Every row comes from one small tree of marks. The marks that hang from a mark follow it in brackets, in the order of their numbers. Every link used is in the known rows. Which tree was each row made from?
Known rows
q201(q702(q705)): [-2.62  0.69 -1.39  0.90 -1.23  1.26 -2.27 -3.85  3.00 -0.17  0.84 -0.18
  0.03 -0.12  1.71 -0.73  2.21  0.63  0.14 -0.80 -1.01  3.28]
q201(q702): [-2.88  0.62 -0.86  1.12 -1.27  0.80 -1.97 -1.28  1.37 -0.93 -0.20 -0.48
  0.46 -0.39  1.74 -0.37  0.21  0.52  0.00  0.39 -0.22  0.94]
q168(q95 q476): [-0.05 -0.27 -1.60  3.68  2.28 -2.81 -1.95 -2.14 -1.36 -2.75  1.90  0.56
 -0.11 -2.25  1.36 -2.51  0.16  1.36  0.26  0.94  1.14 -3.26]
q702(q705(q20 q95 q435(q201(q165)) q476)): [-3.60 -0.22  0.54  1.46  1.93  3.52 -4.03 -1.62  5.99  5.06  3.27  2.45
 -3.41  5.05  5.87  3.08  6.93  0.58  6.47 -0.16 -3.66 -0.88]
q435(q201(q165 q702) q705(q20 q476)): [-4.86 -1.71  1.03  2.17  0.46  2.60 -4.82 -2.73  7.07  1.24  0.87  0.95
 -0.01  1.98  5.49 -0.58  3.15 -1.54  2.95  2.06 -2.98  0.18]
q168(q95): [ 0.05 -0.98 -0.88  1.82  0.67 -1.77 -0.56 -1.11 -0.25 -1.45  0.92  0.35
  0.24 -1.10  0.29 -1.10 -0.23  0.76  0.71 -0.04  0.46 -1.54]
q20(q201(q702)): [-4.32 -0.17  0.50 -0.37 -0.93  0.16 -1.26 -0.48  0.40  1.08 -1.55 -1.15
 -1.28 -1.35  2.99 -0.26  1.34 -2.15 -1.12 -0.13  0.13  1.31]
q165(q705(q95 q702)): [-2.07 -1.09 -1.96  0.53  0.64  0.02 -1.09 -1.85  2.85  2.93  1.97  1.33
 -0.96  2.10  3.50  1.44  4.18  0.38  0.54 -0.41 -0.75  1.05]
q702(q705(q476)): [ 0.20  1.05 -1.06  0.18  1.88  0.41 -2.62 -2.74  3.30  1.40  2.53  1.27
 -2.26  0.72  2.11 -0.34  3.46  0.66  0.54 -1.17 -0.08  2.03]
q702(q705(q20(q201(q165)) q95 q435 q476)): [-5.18 -0.13  0.64 -0.80  2.90  1.27 -3.15 -0.83  4.57  5.58  1.80  1.81
 -6.30  5.29  6.54  3.42  7.69 -0.09  5.53 -1.17 -1.96 -0.53]
q165(q705): [ 0.51 -1.12 -0.22  0.38 -1.04 -1.46  0.39 -0.36  0.55  0.96  0.87  1.06
  0.41  0.71  0.32 -0.20  2.20 -0.83 -1.64 -0.11 -0.37  1.35]
q435(q201(q702)): [-2.78 -0.27  0.30  1.94 -1.84  2.40 -2.18 -1.21  1.84  0.51 -0.25 -0.43
  1.76 -1.52  2.06 -0.67  0.75 -1.51 -0.11  0.95 -1.41  1.04]
q20(q201(q165 q702)): [-6.02 -2.00  1.22 -0.87 -1.58 -0.83 -1.96 -2.16  2.10  0.71 -0.91 -0.95
 -1.46 -0.37  4.57  0.12  2.24 -1.21 -0.05 -0.29  1.05 -0.59]
q20(q201(q435)): [-1.15 -2.17  3.67 -1.40  0.78 -1.63  1.52  0.02 -2.18  2.61 -2.04  0.00
 -3.09 -0.85  2.06 -0.19  2.08 -2.64  0.72 -1.36  1.25 -1.06]
q20(q201(q165 q435(q705(q95)) q702)): [-4.80 -3.78  3.59 -0.28  0.69 -0.13 -0.78 -5.11  3.45  2.75 -2.19 -0.12
 -3.10  0.33  6.35 -0.06  5.17 -1.80  3.27  0.79  0.57 -2.51]
q702(q201(q165) q705(q20 q95 q435 q476)): [-4.33  1.34  1.41  1.56  2.48  3.24 -3.79 -1.70  6.22  4.01  3.84  3.39
 -4.16  4.96  4.60  1.63  8.32  2.17  7.47 -2.47 -3.12  1.42]
q705(q20 q95 q435(q201(q165)) q476 q702): [-6.53 -0.83 -0.21  1.25  2.37  3.77 -4.76 -0.30  4.92  5.55  2.61  1.94
 -3.14  5.68  7.58  4.05  5.63  1.04  7.11 -0.11 -2.23 -2.26]
q165(q705(q20 q95 q435(q201) q476 q702)): [-4.20 -0.09 -1.08  2.10  2.05  3.13 -3.47  0.89  3.79  6.72  2.87  2.87
 -2.65  5.25  6.40  3.45  7.03 -0.77  4.46 -0.03 -3.49  0.92]
q165(q705(q435)): [-0.35 -0.36  0.17  0.50 -1.26 -0.39  0.97  0.07 -1.54  2.77 -0.14  1.17
 -0.31  2.41  0.88  1.38  3.66 -0.27  0.08 -0.52 -0.02  0.86]
q201(q165(q705(q20 q476)) q435 q702): [-5.24 -2.22  1.36  1.48 -0.60 -2.22 -4.21 -1.88  4.83  0.87  2.55  2.67
 -3.09  4.43  6.79  0.63  4.72  0.97  3.85 -0.57 -0.63 -0.98]
q201(q165(q705(q476 q702)) q435): [-3.70 -3.76  1.23 -0.29  0.90 -2.73 -2.60 -4.30  3.21  3.20  2.87  2.50
 -3.48  3.37  6.94  0.69  5.87  1.53  2.50 -2.38  2.58 -1.43]
q201(q165(q705(q20 q95)) q435): [-2.26 -3.28  2.02  0.44  0.22 -2.08 -0.60 -0.57  3.47  1.83  1.80  2.66
 -2.76  4.80  4.25  2.01  4.50  0.48  4.80  0.08 -1.98 -2.69]
q201(q165 q435 q702(q705(q20 q95 q476))): [-5.56 -0.58  0.35  1.50  1.76  0.67 -5.51 -4.13  7.68  1.54  3.40  2.36
 -4.92  4.57  7.70  1.45  5.84  2.50  7.10 -0.67 -1.97 -1.25]

Write each row's tree
[-0.67  0.14  3.89  2.31  4.40  2.30 -1.46 -0.85  4.75  3.15  1.17  3.10
 -3.43  2.04  2.92 -1.10  5.78 -0.88  6.45 -0.33 -2.93  0.74] : q702(q201(q435(q705(q20 q95 q476))))
[-4.98 -2.18  2.45  0.38  1.15  2.05 -1.45 -2.48  5.10  1.86  0.38  1.30
  0.41  2.37  2.03 -1.37  3.63 -0.34  3.90 -1.95 -2.33  3.15] : q435(q705(q20 q702(q201(q165))))
[-3.81 -3.36  3.87 -2.01  0.66 -1.72 -0.14 -1.50  1.99  3.00 -0.32  1.01
 -4.22  2.46  3.66  0.62  4.22 -1.80  3.65 -2.58 -1.12  0.18] : q702(q705(q20(q201(q165 q435))))
[-0.61 -3.68  2.62  0.33 -0.42  1.37 -0.10 -3.53  3.07  1.70 -0.84  0.01
  1.73 -0.45  1.67 -1.15  2.09 -2.28  0.58  1.40 -0.91 -0.94] : q435(q201(q165) q705)
[-6.51 -1.93  0.71  0.17 -1.77 -0.34 -1.53 -2.26  2.24  4.12 -0.34  0.63
 -2.81  2.86  6.76  2.49  7.18 -0.86  1.75  0.08  0.05 -1.12] : q20(q201(q165(q705(q95 q435)) q702))
[-4.21 -1.42  2.85 -0.29 -0.61 -0.79 -0.39 -1.37 -0.88  1.74 -2.12 -0.42
 -2.67 -1.11  3.93 -0.60  2.30 -2.18  0.90 -1.03  1.14 -0.21] : q20(q201(q435 q702))
[-2.64 -0.56  0.13  1.45  0.59  1.25 -1.11 -1.99  3.64  3.38  2.66  2.33
 -0.44  0.85  2.45 -0.32  6.18  0.00  1.35 -2.10 -1.26  3.47] : q165(q705(q95 q702(q201)))
[-6.18 -0.14  0.57 -1.50  1.25  1.47 -0.35  2.57 -1.35  4.88 -1.79 -0.20
 -3.08  3.45  3.32  2.87  2.73 -1.80  2.80 -2.01 -1.37  1.70] : q705(q20(q201) q435 q702)
[-3.10 -0.05 -1.38  0.49  1.06  0.25 -2.24 -1.43  0.76  4.64  1.90  1.93
 -2.46  3.75  4.83  1.96  5.86  0.97  1.11 -1.80  1.10  1.46] : q165(q705(q435 q476 q702))
[-4.21  1.70  0.97  1.15  2.02  3.02 -2.65 -1.23  0.99  4.28  1.72  1.83
 -2.30  1.84  3.45  0.19  5.61  1.26  3.44 -3.50  0.81  2.60] : q705(q435 q476 q702(q201))
[-6.13 -3.16  0.53 -1.40  0.09 -0.50 -0.72 -2.19  1.52  6.47  0.17  1.10
 -3.55  3.96  6.86  3.43  7.79 -0.69  2.08 -1.57  0.76 -0.87] : q20(q201(q165(q705(q95 q435 q702))))
[-5.82  1.57 -0.83  0.90  2.41  1.29 -4.49  1.43  4.67  2.45  1.12  0.56
 -4.48  2.01  6.18  1.73  3.62 -1.37  2.95  1.09 -2.58  0.32] : q705(q20(q201(q702)) q95 q476)
[-2.01 -3.54  3.92 -0.96  3.66 -0.86 -1.00 -4.09  3.77  4.51 -0.47  1.32
 -5.47  1.29  6.71  0.27  6.53 -1.77  3.79  0.37  1.40 -3.81] : q20(q201(q165 q435(q705(q95 q476))))
[-4.03 -2.00  2.54 -1.06  3.47 -0.75 -2.83 -2.01  5.38  4.51  2.20  2.24
 -7.02  3.79  7.08  1.84  6.98 -0.56  5.83 -1.58 -1.32 -1.73] : q702(q705(q20(q201(q165 q435)) q95 q476))
[-4.32 -3.31  0.77  0.65  1.76  3.33 -2.22 -2.50  6.44  3.56  0.52  0.77
  0.04  3.13  4.64  1.28  3.52 -1.32  4.60  1.37 -3.77 -0.56] : q435(q201(q165) q705(q20 q95 q702))
[-3.37  0.99  0.61  1.09  2.15  1.96 -3.22 -1.64  3.11  2.40  2.76  1.78
 -1.62 -0.01  2.91 -1.24  4.08  0.86  1.82 -3.02  0.46  3.08] : q705(q476 q702(q201))
[-6.11  1.14 -0.72  1.45  1.14  0.94 -3.42  1.65  3.11  5.14  0.92  1.80
 -4.75  4.48  7.20  3.07  7.30 -1.71  3.03  0.41 -2.59  1.09] : q165(q705(q20(q201(q702)) q95 q435 q476))
[-2.27 -0.32  1.87 -0.52  4.14  0.12 -2.03 -0.41  3.74  4.79  1.53  2.10
 -6.76  2.70  5.36  1.49  6.31 -1.61  4.79 -1.49 -2.17  0.27] : q702(q705(q20(q201(q435)) q95 q476))
[-3.62  1.19  1.13 -0.52  2.36  0.84 -1.56  3.55 -0.39  4.40 -0.56  0.86
 -4.54  3.39  3.67  2.33  3.60 -1.84  2.84 -0.82 -1.19  0.23] : q705(q20(q201) q435 q476)
[-5.05 -0.84  1.26  1.23  1.60 -1.02 -3.19  0.35  3.92  3.96  1.35  2.30
 -5.52  2.98  7.58  1.42  6.68 -2.07  3.22  0.06 -1.94  0.09] : q165(q705(q20(q201(q435 q702)) q95 q476))
[-1.66  2.43  0.37  2.08  3.33  2.91 -3.53 -0.52  6.71  2.54  4.30  3.06
 -3.23  2.21  2.30 -0.26  6.14  0.51  4.74 -1.84 -4.10  3.77] : q702(q201 q705(q20 q95 q476))
[-4.85 -2.96  0.46  0.53  2.43 -1.37 -3.65 -2.07  5.95  3.87  3.86  3.38
 -4.96  6.15  8.12  2.59  6.55  1.75  5.97 -1.21 -0.73 -2.02] : q201(q165(q705(q20 q95 q476 q702)) q435)
[-3.55  0.06 -0.02  1.08  1.54  3.42 -2.93 -0.97  0.65  5.15  1.06  1.04
 -1.51  1.66  4.75  1.67  4.18 -0.23  2.48 -1.07  0.36  0.26] : q705(q435(q201) q476 q702)
[-4.29 -0.92 -1.62  1.89 -0.16 -0.75 -4.95 -3.86  6.97  1.13  3.74  2.07
 -2.30  2.79  7.28  1.10  5.87  1.96  1.69  1.15  0.04 -1.49] : q201(q165(q705(q95 q476)) q702)
[-2.87 -0.69  2.53  1.44 -0.37 -0.13 -1.94 -2.03  2.57  3.62  2.74  3.33
 -1.92  2.79  3.71 -0.02  7.88  0.87  2.47 -2.43  0.78  0.91] : q702(q201(q165(q705(q435 q476))))
[-1.35  1.85 -1.36  1.26  3.29  1.32 -3.23  2.02  4.24  1.33  2.67  1.66
 -3.26  3.37  3.32  1.96  2.17  0.80  4.00  1.14 -2.68 -1.00] : q705(q20 q95 q476)
[ 0.54 -0.35  3.92  2.04  3.94  1.94 -0.92 -3.39  3.78  3.19  1.02  2.72
 -3.04  0.07  3.00 -2.00  6.52 -0.50  4.76 -0.60 -0.36  0.09] : q702(q201(q435(q705(q95 q476))))
[-3.26 -3.32  1.00  0.34  1.89  1.99 -3.38 -5.12  5.53  3.61  1.20  0.85
 -0.39  0.84  5.52 -0.64  4.29 -0.84  1.60  0.25  0.22 -0.28] : q435(q201(q165) q705(q476 q702))
[-4.14  0.86  1.49  0.77  0.27  2.97 -0.47 -0.84 -0.63  3.42  0.04  1.09
 -0.39  1.19  1.23  0.14  4.21  0.71  3.02 -3.45  0.20  3.14] : q705(q435 q702(q201))
[-1.09 -3.88  1.65  0.52 -2.22 -0.93 -0.60 -2.00  2.61  2.00  1.37  1.31
  1.41  0.46  2.44 -0.05  3.50 -1.72 -0.70  0.31 -0.79 -0.55] : q435(q201(q165(q705)))
